Each row was made from one small tree. The marks that hang from a mark follow it in brackets, in the order of their numbers. Every link used is in the known rows. Write each row's tree.
In the rows, 128 means zero.
Known rows:
Z842{Z879{Z349 Z395 Z506 Z755{Z644}}}: [ 96  87 135  97 115  64 180  80  96 120 116 115 119 133 131  93 125 100
 107]
Z349{Z644{Z506 Z755}}: [105  96 107  99 144 103 131 108 143 103 113 105 143 123 146  38 137 117
 127]
Z349{Z644{Z395 Z755}}: [ 98 111  91  99 137  96 140  70 140  98 113 112 147 130 133  60 142 118
 136]
Z506{Z644{Z395{Z879{Z349 Z755}}}}: [ 89  99 108 110  71  65 157  73  85  85 146  98 156 142 119  99 140 126
 135]
Z842{Z879{Z395 Z755}}: [ 80  89 151 102 130  91 151  96 113  86 139 124 136 138 136  95 122  94
 125]
Z879{Z349 Z506}: [ 93  88 114 109 108 102 141  76 137 123 118 102 166 137 139 126 139 116
 101]
Z395{Z879{Z506}}: [ 91  82 127  99 133  95 136  67 129 129 138 101 164 139 128 119 146 116
 113]
Z842{Z879{Z349{Z644{Z506}} Z755}}: [103  80 121  83 109  89 151 123  90  95 119 114 143 133 140  74 135 112
 108]
Z395{Z879}: [ 91  90 138 103 126 101 129  68 119  99 140 108 176 142 130 112 143 118
 125]
Z879{Z349}: [ 93  96 125 112 102 109 135  75 127  94 120 109 179 143 140 121 135 117
 116]
Z506{Z644{Z349 Z395{Z879{Z842}} Z755}}: [100 102  90 102  82  88 137  61 111 121 118 101 162 139  94  34 135 142
 149]
Z395{Z879{Z349 Z506 Z755 Z842}}: [ 97  82 116  97  98  95 163  68  96 143 115 104 149 150 121 113 146 123
  99]
Z755{Z644}: [106 103 145 113 143  85 139  63 139 107 106 110 161 134 146 102 134 105
 131]
Z395{Z879{Z349}}: [ 93  90 128 102  93 102 140  66 102  94 137 107 182 147 125 124 141 127
 116]
Z395{Z879{Z506{Z644{Z349 Z755}}}}: [101  90 101 106 103  85 137  74 121 122 142  91 153 132 106  48 128 131
 131]
Z506{Z644{Z349 Z395}}: [ 91 105 107 117 100  79 128  79 142  95 128  98 173 131 116  71 133 125
 145]
Z349{Z644{Z395{Z879} Z755}}: [ 98 104  92  88 131  90 144  62 112  97 130 112 148 135 117  62 147 129
 137]
Z506{Z644{Z349 Z395{Z879} Z755}}: [ 93 104  90 107  88  79 133  59 108  93 142 101 161 132  98  35 131 139
 151]
Z879{Z842}: [ 97  95 137 108 128 115 131  80 149 126 101 112 174 145 141 113 139 109
 125]
Z755{Z644{Z349}}: [109 103 133 112 131  86 137  59 134 104 104 111 165 132 124  69 128 121
 129]
Z879{Z349{Z644{Z506}} Z395 Z755}: [100  96 128  97 121  84 165 132 122  89 119 102 123 133 143  60 138 118
 109]
Z395{Z879{Z506{Z644{Z349}} Z842}}: [108  83 120  99 102  87 141  91 133 154 119  87 168 144 104  83 139 129
 126]
Z506{Z644{Z349 Z395 Z755}}: [ 92 109  89 118  95  85 128  66 134  92 127 104 159 125 113  35 125 129
 150]

Which tree is each row?
[ 97  98  96 113 104  73 151  83 137 144 107  96 140 133 112  60 137 122
 129]	Z879{Z506{Z644{Z349 Z395}} Z755 Z842}
[ 95  94 120 101  98  82 140  80 125 126 120  96 174 146 119 101 150 123
 146]	Z506{Z644{Z395{Z879{Z842}}}}
[109  92 123  87 110  97 151  90 108  99 127 102 172 152 126 118 147 127
 114]	Z395{Z879{Z349{Z644}}}
[ 90  80 134 101  85  78 157 119 127 120 135  99 151 137 131 118 126 104
 118]	Z842{Z879{Z349 Z395 Z506{Z644}}}
[ 85  86 141  98  97 101 148  95 113  91 130 121 163 143 131 117 127 110
 116]	Z842{Z879{Z349 Z395}}
[102 109 112 110 126  74 139  42 129 103 103 113 162 126 116  60 136 128
 136]	Z755{Z644{Z349 Z395}}
[ 90 100 110 110  94  64 144  69  98  87 149  99 154 136 102  57 134 132
 143]	Z506{Z644{Z349 Z395{Z879{Z755}}}}
[ 97  96  82  86 138  84 151  62 122 127 127 103 138 128 117  65 152 127
 123]	Z349{Z644{Z395{Z879{Z506}} Z755}}
[108  99 108  90 109 105 158 123 136 122  90 105 133 136 135  33 138 127
 117]	Z879{Z349{Z644{Z506 Z755}} Z395 Z842}
[ 80  87 111  98 118  85 125  73 114 100 136 106 168 125 124  72 154 133
 130]	Z644{Z395{Z879} Z506}
[ 96  99 119 108 135  69 135  69 133 107 103 108 153 116 141  59 147 119
 136]	Z755{Z644{Z395 Z506}}
[111  95 130 110 131  82 129  80 132 109 103 105 159 121 128  36 133 128
 127]	Z755{Z644{Z349 Z506}}
[ 99  89 119 116  90  86 144  99 143 124 125  89 166 138 140 124 134 112
 118]	Z879{Z349 Z506{Z644}}
[ 84 103 139 115 106  93 161  89 118  81 129 113 139 143 138  99 128 111
 113]	Z879{Z349 Z395 Z755}
[ 90  85 115 103  82  85 157 106 120 118 134 104 138 133 128  81 118 108
 125]	Z842{Z879{Z349 Z395 Z506{Z644{Z755}}}}
[ 98  85 121 108 109  70 148  88 112 117 148  89 146 137 110  72 130 123
 124]	Z395{Z879{Z506{Z644{Z349}} Z755}}
[ 97  92 102  81 104  90 149  87 105  98 114 117 168 137 125 111 142 117
 121]	Z842{Z879{Z349{Z644{Z395}}}}
[ 78  80 139  99 139  86 158  95 122 115 138 118 123 131 134  96 127  93
 111]	Z842{Z879{Z395 Z506 Z755}}
[107 102 120 101 117  94 158  97 113  90 117 107 147 145 142 103 136 114
 113]	Z879{Z349{Z644} Z755}
[104 101 106 105 121  70 150  66 113 125  82 111 137 121 117  12 138 133
 130]	Z879{Z755{Z644{Z349 Z395 Z506}} Z842}
[100 100 106 107 125  70 132  63 128 107 102 108 156 115 119  27 139 134
 134]	Z755{Z644{Z349 Z395 Z506}}
[ 99  87 143  96 128  66 154  98  99  96 118 118 123 120 118  17 120 115
 126]	Z842{Z879{Z395 Z755{Z644{Z349 Z506}}}}
[103 102 135  98 119  95 160 113 143  94 116 104 152 146 138 107 139 116
 114]	Z879{Z349{Z644} Z395}
[ 97  90 103  95 128  58 158  46  97 124 113 119 132 121 108  55 130 116
 121]	Z842{Z879{Z506 Z755{Z644{Z349 Z395}}}}
[ 87  99  78 109 111  98 119  61 127  95 118 114 154 113 115   4 134 141
 131]	Z644{Z349 Z395 Z506 Z755}
[ 97  95 148 100 106  70 174  79  88  91 117 123 131 139 131  91 121 102
 120]	Z842{Z879{Z349 Z395 Z755{Z644}}}
[ 94 101 109 112 144  57 160  46 125 127 109 109 126 123 137  82 142 107
 124]	Z879{Z506 Z755{Z644{Z395}}}
